Each row comes from the steps of one walk. Every step used is in the known rows, and no mark comes twice. Write the walk behind each row, first mark first.
(in the rows, 128 means zero)
Known rows:
J/B/W: [158 139 111 120 117 127  52  85 180 139 135  99 113 154  98 128  87 115
 116 136 131 124 103 140 130 103 169 142  97 146 127 123 132 112 131 132
 101 122 133 131 134 132 111 126 119 123 125 150 132 113]
R/B: [129 136 138 119 125 114 118 116 137 128 136  94 122 156 122 125 104 111
 128 129 129 102 124 131 117  95  83 150 114 159 121 140 135 120 139 142
 109 126 136 135 124 120 118 117 155 116 125 112 124 135]
T/J/B/W/R/L: [228 117  95 105  84 165  47  60 147 139 122 129 108 131  98 113 119 115
 117 132 153 159  99 145 126 118 149 141 114 139 151  78 128 110 130 135
 101 104 127 123 115 125  84 122 144 100 125 144 123 134]
C/U/R/L: [214 133 123 124  87 137 126 135 136 133 128 122 118 125 138 111 140 107
 117 129 158 163 111 159 115  97 131 145 118 168 137  95 132  92 131 142
 124 162 137 124 113 131  87 129 161 126 113 130 135 126]
B/R: [122 128 124 135 127 116 129 104 180 128 141 123 123 126 109 120 112 103
 127 133 126 110  97 127 140  88 120 151 108 147 129 144 116 136 153 141
 126 115 136 133 120 122 133 131 123 114 120 126 124 122]
H/L/R/B/W: [118 130 144 131 121 117  66 116 211 128 155  87 115 172  97 156  71 115
 138 143 128  91 108 150 121 118 161 165 101 170  89 114 129 132 125 123
 107 107 153 114 104 121  74 109 134 139 103 121 148 135]
S/Y/P/T/J/B: [122 113 111  90 101 145  69  65 118 138 143 164 116 150 120 124  94 124
 110 135 142 160 117 129  96 124  83 163 104 155 162 158 133 186 141 137
 103 131 129 109 116 137 166 119 113  95 138 150 118 137]
J/B: [142 133 126 125 115 130  88 106 160 136 137 120 125 157 109 127  90 111
 112 131 123 129 109 132 124 102 136 140 105 143 136 135 140 112 135 144
 112 135 131 131 141 133 131 123 136 115 127 144 126 128]
Q/K/L/H/J: [157 143 114  86 103 119  64  90 192 144 150 114 146 151  79 144 102 122
 112 148 127 157 101 149 149 119  42 134 103 156 106 109 137  99 163 140
 125 139 135 101 132 135 151 110 124 121 147 137 136 113]
T/J/B: [168 119 114 124 103 139  92 100 144 133 134 151 122 149 107 124  99 114
 121 129 129 150 108 128 138 124 118 145 106 130 147 119 145 126 141 146
 115 123 130 123 135 127 132 116 133 101 134 144 123 135]
S/K: [146 135 148 128 128 116 124 121 189 128 129 111 115 186 132 134 147 112
 124 134 119 134 130 126 117  77 102 141 110 156 130 182 120 131 136 150
 116 129 135 125 125 116 151 103 125 119 120 133 127 128]
A/K/L/R/B/J: [ 76 123 149 113 118 123 119 118 146 118 146 101 133 161 114 149 140  97
 135 132 149 103  87 138  65 144  77 152 112 152 117 127 152 196 138 135
 126 136 154 100 132 128 106  90 123  94 123 121 134 169]
A/K: [134 137 145 125 123 119 102 101 128 127 122 125 129 153 104 113 120 105
 124 139 130 116  97 142 110 101 100 140 100 136 141 135 130 143 139 128
 126 125 134 115 136 122 111  98 145 100 121 126 121 134]
J/B/R/L: [156 122 104 128  97 136  81  86 177 130 140 139 116 126 107 128  83 105
 116 128 141 124  89 130 124 106 122 141 109 135 150 111 129 129 151 149
 125 120 128 151 137 144 109 127 136 102 130 134 119 135]
K/A: [151 142 125 134 120 137 104 123 167 142 141 110 138 146 104 110 107 115
 119 124 139 118 113 145 111 115 107 148 111 153 121 157 129 118 126 141
 122 126 139 112 139 118 127 135 138 131 131 138 124 126]
J/B/R/L/K: [185 120 102 131  92 146  57  74 182 121 141 145 123  99 103 122  68 107
 119 131 145 132  78 133 155 113 133 134 107 123 154 144 124 122 136 164
 123 139 127 150 135 149 112 135 127  85 129 132 125 149]
S/Y/P/T/J: [112 118 122  89 107 137  97  71 106 132 137 156 119 142 127 121 113 123
 118 137 145 150 119 133 104 120  67 165 107 165 152 158 122 192 139 132
 115 121 132  99 109 122 155 120 114 105 122 138 118 140]
S/Y/P: [106 122 133  86 124 114  88 107 116 141 139 127 120 143 123 133 122 117
 110 140 140 133 125 143 100 102  83 154 104 165 154 177 114 154 126 144
 125 141 135 115 130 130 137 110 135 129 122 150 119 129]
P/T/J/B/R: [141 122 101 138 101 147 111  62 182 122 145 157 119 140 100 109  83 111
 125 129 129 137  86 119 136 117 121 158 111 138 138 130 137 159 165 136
 101 104 131 128 107 129 162 144  99  83 135 127 120 132]
Q/K: [143 144 116 114 104 114  89 107 158 134 139 119 136 136 120 133 114 101
 114 133 120 137 129 135 136  92  99 149  99 157 123 116 126 107 137 125
 125 137 137 122 142 116 117 117 136 127 131 129 125 118]
Y/P/T/J: [129 110 121 104 110 134  97  84 120 129 129 154 131 139 133 107 104 115
 125 132 135 141 123 138 125 116 106 158 116 159 135 136 127 191 145 128
 111 106 134  90 114 122 151 112 110  95 126 128 118 143]
C/U/R/L/H/J: [238 129 131 100  75 145  91 113 167 138 135 117 113 130 112 122  90 123
 119 141 161 164  97 163 147 102  80 137 120 162 126 122 139  86 151 142
 125 171 128 116 100 142  80 121 150 131 116 124 139 111]
Y/P: [129 115 129  98 126 115  89 114 130 140 131 125 130 145 130 124 115 109
 118 134 131 117 126 146 126  95 123 147 112 158 137 148 118 154 134 137
 122 127 136 109 136 131 130 100 130 117 119 139 125 133]
B/W: [144 141 125 121 124 119  79  92 162 134 131  91 119 141 105 123 106 115
 123 137 134 122 106 143 140  98 152 146 103 151 120 111 120 117 128 127
 113 107 137 118 124 119 105 121 119 124 117 139 130 114]
W/R/L/K: [210 131 126 113 105 159  82  89 140 125 126 126 130 109 121 103 119 110
 118 135 145 143 109 148 140  95 124 136 119 139 147 129 115  96 115 151
 115 143 128 125 122 120  98 127 153  99 116 122 121 156]
P/T/J/B/R/L: [159 119  94 133  76 159  88  53 164 121 140 171 118 128 106 112  66 110
 121 126 146 142  85 122 127 129 113 151 117 135 148 101 138 160 166 134
 110  98 128 133 115 138 132 139 120  75 135 119 114 142]
R/L/K/A: [208 130 114 131  99 153  60 102 155 132 138 124 142 112 114 107  89 116
 120 124 161 130  97 151 134 130 102 134 116 138 139 149 125 113 110 148
 126 144 133 117 144 136  98 138 140 103 134 134 123 154]
A/K/L/H/J/B: [160 135 128  96 113 138  46  66 178 142 140 130 134 171  59 130  86 123
 117 149 133 140  67 147 119 129  59 122 102 132 131 140 154 129 164 148
 118 139 126 109 133 150 147  93 131  89 145 149 135 128]
W/B: [139 138 156 118 123 119 117 128 183 135 130 108 127 153 120 132  75 104
 120 135 115  98 122 145 113  98  74 153 111 165 122 143 127 110 141 129
 110 135 131 131 129 134  98 109 143 104 105 128 131 142]
L/H: [158 131 146 112 118 120 107  93 171 134 126  98 120 134 102 124  91 118
 122 137 128 128 110 141 153 109 102 142 110 151 119 146 120 112 140 133
 116 145 128 120 120 127 132 116 126 129 138 129 126 126]
L/R/B: [115 130 142 124 117 119 122 127 159 125 153 112 120 179 123 142  89 107
 131 127 127  96 136 133 119 116 106 157 112 157 116 136 136 146 136 132
 125 132 142 131 122 126  95 107 148 125 108 109 131 147]
P/Y: [144 138 138 125 136 134 149 118 170 123 135  93 118 143 119 127 138 106
 122 137 127 120 135 153 116  87 137 154 112 132 130 170 129 136 140 127
 118 118 144 112 127 135 125 126 129 116 114 125 127 128]
Q/C/U/R/B: [170 136 127 115  96 114 135 146 147 131 143  79 107 138 128 111 153 103
 127 119 141 116 122 153 149 107 122 156 121 180 124 121 128  68 142 134
 106 199 143 134 106 132 121 139 168 124 128 116 136 110]
U/R: [154 114 139 119 109 119 111 123 155 137 141 113 115 143 114 113 134 109
 125 131 145 137 114 147 124  93 140 149 117 156 126 124 136 100 140 141
 117 156 143 127 114 117 120 125 140 122 118 122 124 123]
H/J/B: [143 137 118 121 114 147  65 104 175 139 149 135 127 172 101 135  62 117
 113 141 122 128 104 135 136  97 113 136 104 133 136 135 154 116 150 146
 120 125 130 127 137 137 116 114 140 107 113 139 129 113]
A/K/L/H/J: [149 137 139 102 126 129  80  76 168 137 135 121 137 160  67 125 108 123
 125 151 136 133  72 150 124 132  37 124 105 135 123 140 141 136 163 138
 128 125 131  97 125 137 143  92 136  97 136 137 133 130]
H/J/B/W/R/L: [201 136 104 102  99 169  19  64 183 144 139 118 113 152  89 123  79 118
 108 143 145 134  97 152 123  97 136 134 112 141 142  93 140  96 135 139
 108 107 127 129 121 138  72 119 151 108 107 139 126 111]
J/B/W/R: [185 140 110 113 121 144  65  76 180 144 134  89 112 154  90 111 120 112
 113 137 128 132 104 142 116  82 183 144 108 152 134 120 122  99 127 137
  93 114 132 133 117 120 109 130 129 123 119 148 127 113]

Which walk is each row?
[181 137 124 139 123 145  82 110 174 131 143 113 145 122 103 105  99 117
 123 127 145 121 102 147 139 119 127 142 108 140 127 177 124 112 110 153
 121 148 137 111 140 123 131 144 125 113 133 139 127 141]  L/K/A
[176 139 127 113 124 138  92  87 171 137 129  86 116 138 100 104 143 111
 120 138 132 124 111 143 122  81 163 148 112 159 125 111 112  97 125 129
 101 106 136 118 108 108  99 128 128 129 111 135 128 117]  B/W/R
[192 129 121  99  84 150  36  74 182 141 136 132 117 149  89 140  35 125
 109 142 141 145  98 148 147 122  70 128 109 133 138 121 146 110 152 145
 123 141 121 129 134 157  99 107 145 107 129 131 129 125]  R/L/H/J/B
[168 130 128 143 127 149  58 123 202 132 148 105 151 123  92 113  87 123
 127 137 134 123  82 156 134 128 131 146 103 150 110 170 125  99 103 156
 111 127 142  99 129 123 139 141 125 119 123 139 140 146]  H/L/K/A
[186 141 109 105 119 156  48  73 204 145 146 107 115 168  82 116  91 120
 114 145 128 129 102 146 128  81 157 138 107 143 133 121 140 100 138 141
 102 107 131 125 113 125  95 127 132 120 102 146 130  98]  H/J/B/W/R
[191 132 105 115 106 167  68  44 179 131 134 123 110 154  97  96 111 117
 116 133 137 147 102 135 120 103 169 157 111 151 132 101 132 127 138 126
  78  99 131 112  95 113 130 140 109  97 125 137 124 123]  P/T/J/B/W/R
[222 135 124  86  96 155  35  51 192 143 129  96 108 129  80 120  87 127
 116 149 152 137  96 160 152  98  94 134 116 150 125 112 119  99 141 130
 114 111 124 116 102 132  71 116 142 121 112 125 130 112]  B/W/R/L/H/J
[104 127 129 103 123 126  90  90 140 130 132 131 130 149 131 108  90 111
 117 134 127 116 126 142 114  89 123 154 116 170 130 157 123 169 143 126
 106 114 137 100 124 128 151 113 116 108 117 128 121 138]  Y/P/T
[231 129 117  89  92 151  30  47 187 146 123  87 101 131  85 115  91 119
 110 137 149 144  95 156 132 103 142 135 114 150 133 110 115  89 128 134
  95 126 122 133 113 138  78 125 138 119 136 142 128 124]  J/B/W/R/L/H
[132 126 111 137 119 122 105  93 193 131 145 129 118 142  95 124  94 104
 120 133 124 119  94 122 132  92 136 147 104 141 140 147 128 131 155 148
 115 122 132 145 127 134 136 136 120 110 126 139 126 121]  J/B/R
[212 101  94 129  79 157  66  66 168 120 136 168 123  88 106 118  81 110
 128 129 152 150  76 128 167 131 122 138 108 112 164 126 130 141 142 160
 130 129 124 137 128 141 113 134 123  71 134 135 124 158]  T/J/B/R/L/K
[152 128 142 137 126 135  72 115 198 122 138 118 140 119 105 127  78 119
 129 145 121 123  91 147 152 108 142 145  99 142 115 150 125  99 118 148
 114 127 139 108 123 122 131 122 127 107 109 129 139 145]  H/L/K
[226 131 118 107 108 155  48  67 161 128 125 105 120  97 109 103 119 114
 120 137 152 138 103 156 146  94 153 135 116 140 139 111 108  92 107 138
 109 120 129 120 116 121  77 130 138 103 111 129 128 140]  B/W/R/L/K
[ 97 124 148 117 116 129 126 136 173 118 149  87 120 154 142 156 100 100
 130 129 140 100 119 134 102 116 109 164 115 160 108 148 144 179 128 135
 125 136 151 120 125 124  83 108 118 122 101 109 132 155]  L/R/B/J
[151 127 139 120  98 120 100 109 190 130 131 129 119 116 118 131  65  98
 122 134 134  91 100 144 121 104  59 152 116 160 134 123 116 128 159 130
 122 117 129 149 127 144  82 116 149  89 108 117 127 148]  W/B/R/L
[207 139 117  85 113 155  33  49 220 146 142  84 106 162  66 117  78 126
 114 149 130 141  92 154 151  92 139 137 108 145 124 141 131  94 144 142
  94 126 125 125 101 134 102 121 117 123 122 146 137  98]  L/H/J/B/W/R
[210 100 106 111  72 143  79  55 174 133 131 149 108 110  87 127  73 115
 124 132 151 152  74 135 154 141  91 142 113 128 148 123 124 142 162 146
 122 124 120 142 117 147 118 124 122  93 152 133 122 142]  T/J/B/R/L/H
[175 124 137 122 100 128  85  94 193 121 135 133 125  90 118 125  53 101
 127 137 140  94  91 146 149 108  69 146 115 146 143 153 114 123 144 144
 124 140 125 147 125 148  86 124 133  71 106 117 130 164]  W/B/R/L/K
[193 122 107 141 100 147  73  88 179 128 146 131 136  90 102 105  89 111
 125 125 163 119  76 145 143 126  97 141 113 137 142 164 115 129 126 154
 133 130 134 129 136 136 108 153 128 105 129 127 121 149]  B/R/L/K/A
[156 162 124 136 114 126 130 141 153 129 129 110 129 130 124 117 132 103
 113 125 114 122 113 147 163 102 136 147 105 165 133 116 111  88 131 124
 121 164 134 116 130 137 125 131 154 126 126 139 137 107]  Q/C/U
[107 131 134 126 124 114 131 136 157 129 157 111 130 185 110 143 124 109
 130 128 133 107 118 134  99 134  98 150 119 162 106 110 138 148 141 146
 124 128 147 116 122 131 127 112 151 121 125 125 135 152]  K/L/R/B
[184 123 100 125  92 157  40  73 198 125 152 154 126 111  95 131  44 112
 120 143 145 130  73 135 167 108 106 131 106 114 156 148 144 130 149 165
 135 133 125 142 131 153 104 130 131  79 113 128 126 136]  H/J/B/R/L/K
[189 129 129 122 101 144  76  97 137 121 129 134 133 110 125 121  83 113
 121 133 145 138 106 142 155 114 114 132 113 133 143 129 123 113 121 149
 131 143 128 124 138 135  98 122 143  94 118 122 125 152]  R/L/K
[124 139 134 124 130 119 109 103 130 132 128 131 140 154  92 118 154 109
 124 137 137 128  84 142  91 123  82 132 104 144 134 116 133 132 143 139
 122 119 137 104 140 126 142 100 145  94 136 142 127 140]  A/K/L
[173 123 145 106  92 118  94  87 210 134 128 112 112 109 102 131  51 106
 123 137 135  99  94 150 135 111  36 148 119 162 123 142 106 123 163 129
 115 134 123 149 115 153  83 117 136  97 125 119 130 148]  W/B/R/L/H
[174 141  98  88  95 130  39  76 205 148 156 120 140 158  73 147  84 123
 106 144 123 160  95 150 144 126  70 131 100 148 114 113 149  95 161 142
 113 152 130 116 141 150 154 111 124 113 155 154 140 112]  Q/K/L/H/J/B
[203 130 115  95  86 151   4  48 195 144 136 112 109 140  79 141  28 130
 114 144 149 137  89 157 157 118 107 128 105 134 129 114 141 110 145 134
 114 124 122 126 128 157  76 112 131 116 126 140 136 110]  R/L/H/J/B/W
[165 122 126 109  93 135  80  67 198 131 140 129 116 119  90 132  55 121
 124 145 145 124  79 144 167 114  52 137 112 139 131 140 126 131 168 142
 138 119 124 131 114 146 108 122 134 110 122 115 126 123]  B/R/L/H/J
[202 123  95 137  92 159  46  81 190 132 150 139 135 101  94 107  69 111
 117 123 159 127  72 143 134 130 120 137 112 129 149 163 127 122 125 166
 124 140 129 142 141 147 113 155 124  96 140 140 124 149]  J/B/R/L/K/A
[166 126 140  97  91 134  73  81 225 136 137 122 115 125  90 140  20 114
 125 147 135  98  87 155 152 112   4 143 117 153 126 141 125 127 177 133
 127 125 121 142 112 158  77 110 139  93 108 112 132 133]  W/B/R/L/H/J
[130 134 136 121 116 119  88 104 173 126 151  92 110 170 112 143  89 111
 134 131 135  94 127 140 121 110 144 160 108 159 107 120 129 147 129 124
 116 118 145 125 115 122  68 112 137 135 106 119 136 131]  L/R/B/W
[170 135 131 102 119 134  79  91 238 142 149 110 123 205  85 150 108 132
 115 145 124 160  97 137 127 113  68 124 111 148 125 184 142 121 158 168
 103 147 127 116 123 148 185  98 112 102 141 155 142 119]  S/K/L/H/J/B
[ 78 118 160 125 118 131 102 142 205 121 154  80 126 155 126 163  88 106
 138 138 130  96  98 142  96 132 119 170 106 164  93 142 143 166 122 132
 118 124 157 106 117 122  85 105 112 127  97 110 145 157]  H/L/R/B/J
[156 134 136 109 126 132 129 111 145 130 136  87 117 163 114 109 138 109
 125 127 128 110 129 136 104  82  97 152 122 167 126 141 126 104 136 145
 101 126 133 137 109 110 113 125 162 119 122 111 120 136]  W/R/B
[149 110 139 112 105 109 119 126 139 132 148  90 107 149 121 119 129 111
 132 129 148 122 125 141 114  96 107 154 123 163 119 131 149 100 149 145
 107 160 144 138 110 116 119 128 156 115 118 102 123 131]  U/R/B
[107 126 151 135 119 123  99 137 191 126 157 107 124 182 109 153  79 111
 136 138 120  94 114 141 114 122 124 164 105 167  98 129 134 133 128 134
 118 121 149 119 111 126 100 104 148 131 103 110 142 148]  H/L/R/B
[181 129 138 108  94 131  82  83 150 132 118 112 118 123 110 128  85 119
 118 135 147 140 103 149 145 120  76 134 114 148 127 122 119 110 140 133
 124 140 125 124 129 139 101 110 146 117 135 124 123 140]  R/L/H
[150 128 107 111 114 135  81  71 231 142 158 121 128 152  60 135  81 124
 119 144 131 137  66 137 147 126  77 132 109 140 120 142 141 124 177 161
 116 126 128 129 116 152 169 128 110 101 147 147 140 119]  K/L/H/J/B/R
[122 136 135 117 121 111  78  92 153 127 149 102 123 175  85 138 127 109
 136 137 148  93  93 148  88 138 114 147 106 156 109 105 135 165 141 128
 122 118 149 103 121 128  99  94 137 104 125 132 139 143]  A/K/L/R/B/W
[186 116 117 113  87 131  68  65 199 134 133 122 110 115  89 128  60 111
 116 134 144 130  80 138 146 114 100 138 113 139 140 134 121 121 154 147
 116 136 122 151 124 153 112 127 127 107 146 132 124 134]  J/B/R/L/H
[132 130 107 129 115 138  82  89 205 135 156 140 123 154  86 130  67 111
 119 141 123 118  84 126 147  92 110 143 103 134 139 156 147 131 164 153
 125 119 132 140 126 140 123 125 122 103 111 132 126 106]  H/J/B/R
[154 125 102 125  94 151  60  86 186 134 151 150 119 140  93 137  53 111
 116 137 139 124  84 133 138 108  96 136 109 125 150 119 145 130 164 149
 136 111 128 143 133 152 103 121 142  93 112 126 125 121]  H/J/B/R/L
